Every row comes from one small tree of marks. The marks that hang from a mark follow it in brackets, in alphabetical order. Every link used is in the known rows. Which tree was each row made from?
In the rows, 128 means zero.
Known rows
N[T[A J[P] V]]: [ 86 158 137 138 149 108 127 139 123 129 125 159  96 123 152 143 108 152
 141 215]
V[T[A J K N U]]: [127 194 120 132 100  39  99 120 149 117 190 135 133 154 160  55  82 173
 124 153]
S[M[H]]: [147 130 127 130 121 139 110 115 134 157 143  83 106 141 122  94 154 132
 133 128]
A[T[J[P S] U V]]: [ 96 196 126 104 183 121 140 150 140 139 145 145 104 120 142 113 139 141
 133 167]
T[J N]: [135 165 117 135 121  94  95 121 135 126 153 111 122 138 128  93  99 145
 130 103]
V[T[K]]: [122 145 118 121 124 120 118 137 157 149 160 149 129 138 156  68 131 130
 128 124]
V[T[A J[S[M]] U]]: [135 175 137 143 131  95 174 110 136 156 112 129 120 137 158  75 129 170
 142 161]
V[T[U]]: [130 139 129 120 121  89 139 124 142 124 150 140 137 130 156  89 124 123
 119 166]
S[G[J[P]] M]: [113 141 136 113 150 124 154 138 138 170 160 101  76 135 124  24 153 119
 126 177]
V[T]: [124 132 131 128 125 107 136 127 138 143 130 142 132 129 148  79 124 119
 131 146]
N[T[A J[S[M]] K V]]: [106 175 122 130 155 166 133 130 155 165 124 141  84 140 156 126 134 186
 141 142]
T[A J N U V]: [112 200 126 127  91  59 113 130 131  85 164 106 118 153 129 121  58 187
 120 172]
T[A N]: [123 150 143 133 112  96 108 119 108 104 135 104 127 144 110 111  82 148
 131 151]
G[J[P S[M[H]]]]: [134 144 133 118 182 158 118 126 117 165 152  76  79 138 116  58 181 108
 138 172]
N[T[A J[S] K U]]: [128 155 116 136 171 112 124 104 135 132 146 162 113 129 182 155 141 169
 123 168]
T[J N U V]: [119 192 113 115  99  89 102 135 151  96 182 104 113 145 126 106  79 165
 115 138]
T[U]: [134 135 127 119 121 115 132 125 132 111 151 127 132 128 133 139 130 133
 116 148]
V[T[J[P] K U]]: [116 175 114 124 133  88 122 140 163 143 193 165 124 130 168  51 137 132
 134 156]
S[M]: [133 134 136 127 119 162 139 130 140 153 122 109 117 129 114 106 142 134
 137 111]
T[J[S]]: [136 152 115 138 157 127 141 118 130 147 113 132 119 130 143 123 138 148
 137 104]
N[T]: [126 104 131 128 157 140 114 117 130 136 126 146 114 115 152 150 143 114
 123 159]

Write each row's tree
[113 186 114 123 104  98  99 141 148 116 160 107 109 145 121 101  79 160
 126 117]	T[J N V]
[131 131 130 117 170 153 151 115 131 182 146  75  67 143 117  29 189 119
 138 157]	J[P S[G M[H]]]
[118 148 141 116 177 179 146 140 126 161 133 102  90 125 109  67 168 109
 142 152]	G[J[P S[M]]]
[ 93 145 128 121 134 133 108 138 141 123 143 154 102 137 153 154 108 161
 121 183]	N[T[A K V]]
[116 168 137 142 131  70 143 126 111 114 144 145 127 126 141 126 114 155
 139 194]	T[A J[P] U]
[ 95 175 121 125 126 123 131 155 141 131 145 137 106 129 125 110 113 142
 140 152]	T[J[P] V]
[101 154 127 142 136  97 126 126 129 126 113 157 107 130 166 161  93 171
 129 190]	N[T[A J V]]
[115 204 101 107  99 101  82 144 170 104 211 114 110 154 132  95  87 175
 113 116]	T[J K N U V]
[111 212 112 116 117  98 110 133 145 102 178 112 107 159 132 107  84 195
 121 137]	T[A J[S] K N U V]
[120 130 131 125 143 111 111 116 133 114 163 158 121 128 166 160 129 151
 114 191]	N[T[A K U]]
[107 197 111 127  96  80 125 141 151 107 170 146 120 151 153 138  89 199
 120 160]	T[A J K U V]
[128 138 126 118 139 111 152 123 144 167 151  97  84 144 136  44 140 137
 115 150]	S[G[J] M]
[ 98 171 117  99 140 136 102 160 160 143 157 147 115 137 137 113 122 147
 121 121]	A[T[K V]]
[120 158 131 125 109  73 135 127 141 121 163 153 137 143 161  90 110 155
 121 182]	V[T[A K U]]
[148 140 123 123 165 148 117 112 123 163 143  72  89 146 130  76 168 127
 126 144]	G[J[S[M[H]]]]
[126 164 105 136 124  88 117 131 166 161 160 161 130 139 173  61 125 149
 133 110]	V[T[J K]]
[127 123 117 113 151 138 101 123 153 124 176 155 115 122 167 146 151 129
 109 157]	N[T[K U]]
[130 197 119 130 130  66 113 113 143 125 174 129 125 153 161  54  99 172
 128 145]	V[T[A J[S] K N U]]
[132 164 113 126 147  68 139 108 151 162 149 113  97 150 157   4 114 145
 126 125]	V[T[J[S[G]] N]]
[115 123 131 134 148 123 107 120 128 133 139 160 117 129 161 148 127 146
 126 170]	N[T[A K]]
[100 195 108 108 147 146 133 155 159 127 183 137  98 137 136 105 142 156
 130 141]	T[J[P S] K U V]
[128 137 126 115 155 102 125 123 132 173 179  75  66 147 132  10 164 117
 123 195]	S[G[J[P]] M[H]]
[134 135 137 122 164 179 126 124 122 167 135  81  89 133 108  75 184 113
 149 144]	J[P S[M[H]]]
[119 164 126 130 136  76 139 132 143 138 161 154 126 122 159  65 132 124
 136 177]	V[T[J[P] U]]
